What can hang from each mark:
j_933: j_122 j_171
j_961: j_122
j_122: j_330 j_865 j_933 j_961
j_910: j_171
j_836: j_961
j_330: j_122 j_171
j_171: j_188 j_330 j_910 j_933
j_188: j_171

(in the rows, 128 means zero)
Known rows, with every way that one mark hangs from another:
j_910(j_171(j_188)): [126 101 148 134 147 164 202  54 140  97 128 163 116 124 102  97 121 145
 169  55 146 148 162]
j_836(j_961(j_122(j_330(j_171(j_910))))): [107 121 102 110 117 174 123  97 132 125 173 139 125 144 189 147 104 120
 162  78 176 119 130]
j_122(j_330(j_171(j_188)) j_865 j_933 j_961): [ 23 107 148 178 124 188 171  94 169 129 131  98  95 105 114 145 128 104
 177  54 180 112  90]
j_330(j_122(j_865) j_171(j_188 j_910 j_933)): [102 120 141 172 161 198 160 136 151  74 106 106 142 114 104 145 106 122
 135  71 136 143 134]
j_933(j_171(j_330)): [119 130 186 128  96 180 174  98 129 136 130 139 124 118 135  80 138 131
 148  56 134 103 181]
j_330(j_122(j_865 j_961) j_171(j_188 j_933)): [ 80 111 160 184 141 179 163 112 170  59 123  99 111 113 100 130 112 147
 155  66 121 121 119]
j_188(j_171(j_910 j_933(j_122(j_961)))): [140  96 153 107 102 178 134 130 164 152 126  87 144 157 127 121  76 131
 150 112 107 126 136]
j_330(j_122(j_865 j_933) j_171(j_188 j_910)): [ 99 121 151 169 164 183 169 100 128  88  93 111 138 100  90 161 110  91
 141  79 143 143 134]
j_961(j_122(j_330(j_171(j_188 j_933)) j_865)): [104 102 119 147 134 181 107 122 141 101 116 114 133 114 133 136 106 125
 185  70 165  99 146]
j_910(j_171(j_188 j_933(j_122))): [130  86 154 130 149 173 174  96 144  91 141 136 132 128 123  96 117 176
 169  69 126 164 171]
j_961(j_122(j_933(j_171))): [132  85 138 118 115 146 113 107 103 112 115 121 138 105 130 130 128 109
 174 107 122 101 182]
j_171(j_330(j_122(j_865 j_933)) j_910): [116 108 147 119  88 178 158 130 119 158 117 128 168 142 122 150 132 104
 108  84 163 142 140]
j_122(j_330(j_171) j_933): [ 98 125 169 162 134 180 135 110 175 106 141 138 122 101 143 155  96  77
 176  76 173 142 135]
j_330(j_122(j_865 j_961) j_171(j_910)): [ 78 130 166 176 115 153 178 108 140 123 110 122 132 137 106 139  81 111
 164  67 162 110 119]
j_933(j_122(j_330)): [154 106 178 127 126 153 126 129 148 146 137 110 141 134 143  91  53 122
 209  75 159 129 166]
j_330(j_122(j_865 j_933) j_171(j_188)): [112 127 164 179 156 180 161  82 142  57 102 113 119  84  86 147 118 100
 164  80 131 133 139]
j_933(j_122(j_330 j_865 j_961) j_171(j_910)): [ 62 117 184 144 120 171 166 132 113 215 108  79 142 155 136  83  84 128
 207  53 165 103 159]
j_188(j_171): [165 124 159 118  97 174 148  72 172 119 119 119 117 131 100 109  88 102
 174 100 114 105 143]
j_122(j_330 j_865): [104 132 131 161 104 198 152 123 169 134 118 122 124 124 110 105 109  83
 207  52 193 107 127]
j_961(j_122(j_330 j_865)): [120 102 115 136 109 165 106 117 133 126 111 120 139 127 125 126 105 106
 202  77 172  91 151]
j_188(j_171(j_330(j_122) j_910 j_933)): [145 116 160 111  88 196 126 117 176 132 125 111 155 162 123 146 105 125
 116 109 108 139 138]
j_330(j_122(j_865)): [147 125 149 159 101 163 151 110 147  93 105 120 135 126  82 112 109  90
 195  85 137 117 150]
j_122(j_933(j_171(j_330 j_910)) j_961): [ 57  86 171 123  88 154 181 107 124 169 138 114 120 129 134 125 147 121
 124  82 132 114 138]
j_961(j_122(j_330 j_933(j_171))): [111  96 145 132 126 158  96 109 128 122 116 123 140 120 139 146 116  97
 189  96 143 112 174]
j_171(j_330(j_122) j_933): [141 101 164 130  82 186 121 154 172  85 156 127 151 135 145 125 137 153
 117  87 117 145 152]
j_910(j_171(j_188 j_330(j_122(j_865 j_933)))): [113 108 166 139 128 177 190  45 134  99 125 158 130 128 101 123 150 151
 150  60 146 159 159]

Rows:
[119 122 176 143  90 166 180  59 133 114 132 171 140 136 116 124 140 140
 170  69 157 151 162]
j_910(j_171(j_330(j_122(j_865 j_933))))
[118  95 133 137 146 164  98 119 152  93 129 126 134 121 147 141  88 129
 171  76 153 112 157]
j_961(j_122(j_330(j_171(j_188 j_933))))
[129  73 134 108 128 209 150 140 167  80 158 112 126 110 138 105 158 177
  79  64 114 144 144]
j_171(j_188 j_330 j_933)
[103  96 156 118 130 186 172 107 116 135 120 117 132 102 122 125 156 105
 115  81 127 136 165]
j_122(j_933(j_171(j_188 j_330 j_910)))
[ 92  84 182 115 157 153 185 113  99 183 112  78 129 140 127  71  88 155
 159  62 120 114 174]
j_933(j_122(j_961) j_171(j_188 j_910))
[ 97 104 130 143 114 175 105 111 118 129 103 109 139 112 126 141 133  92
 203  90 157  98 164]
j_961(j_122(j_330 j_865 j_933(j_171)))
[ 84 107 135 134 113 210 185 110 102 145 101  98 131  91 103 118 182  99
 135  73 146 117 151]
j_122(j_865 j_933(j_171(j_188 j_330 j_910)))
[132 112 188 118 133 159 164 133  93 181 110 100 154 133 139  73  79 128
 182  75 132 117 198]
j_933(j_122 j_171(j_910))
[101  94 184 134 144 145 150 118 147 161 141 100 127 141 148 104  43 145
 182  60 163 124 138]
j_933(j_122(j_330(j_171(j_188 j_910)) j_961))
[ 94  52 123 112 171 188 146 180 155 143 137  73 147 150 142 118  89 155
 116  72 131 159 133]
j_171(j_188 j_910 j_933(j_122(j_330 j_961)))
[157 103 150 105 107 186 130 133 162 145 123  91 150 150 126 122  77 123
 152 115 108 131 146]
j_188(j_171(j_910 j_933(j_122)))
[135 111 173 152 136 161 145  94 142  82 105 116 132 115  90 131 124  86
 171  99 102 141 171]
j_330(j_122(j_933(j_171(j_188))))
[ 91  79 128 126 111 183 139 202 147 170 138  83 162 157 152 116  89 137
 153  81 157 138 131]
j_171(j_910 j_933(j_122(j_330 j_865 j_961)))
[145 109 177 126  85 162 140 102 146 108 139 140 143 124 126 132 131 118
 131  88 135 137 154]
j_171(j_330(j_122(j_933)))
[139 112 146 118 108 201 126 134 169 153 117  85 151 154 123 126  80 115
 166 106 125 130 138]
j_188(j_171(j_910 j_933(j_122(j_330 j_865))))
[136 111 163 129  93 189 123 114 185 130 130  83 126 144 120 111  87 132
 187 104 110 114 133]
j_188(j_171(j_933(j_122(j_330 j_865 j_961))))
[ 92  98 151 121  79 167 165 126 123 169 123 123 159 152 123 149 132 115
 105  82 160 133 126]
j_171(j_330(j_122(j_865 j_933 j_961)) j_910)
[102 116 179 144  85 157 185  56 137 122 137 167 133 144 115 124 140 148
 169  67 156 145 152]
j_910(j_171(j_330(j_122(j_865 j_933 j_961))))
[132  82 110 123  98 155 115 115 103 113 109 111 139 100 116 134 136 104
 182 106 143  94 158]
j_961(j_122(j_865 j_933))
[120  80 126  91 142 190 186 114 126 151 128 126 142 133 126 118 126 141
  64  52 156 141 139]
j_171(j_188 j_330 j_910)
[111  93 115 136 109 168  98 117 126 122 112 112 141 113 125 149 123  92
 197  95 165 104 150]
j_961(j_122(j_330 j_865 j_933))
[120  76 133 106 127 156 120 105  96 126 112 117 145 112 133 140 137 121
 139  98 127 111 177]
j_961(j_122(j_933(j_171(j_188 j_330 j_910))))
[ 91 116 133 145 100 196 181 123 103 147  99 103 134  95 102 115 164  76
 169  84 149 110 154]
j_122(j_865 j_933(j_171(j_910)))
[151 105 165  95  90 194 127 127 158 157 134  99 156 155 142 127  93 145
 123 105 115 134 146]
j_188(j_171(j_330 j_910 j_933(j_122)))
[148  88 141 129 102 181 131 178 145 108 143  91 144 113 138  86 110 147
 177  91 124 125 158]
j_171(j_933(j_122(j_865)))
[110 121  90 114  98 183 122  94 131 120 167 127 118 138 171 131 128 117
 185  79 174 107 128]
j_836(j_961(j_122(j_330 j_865)))
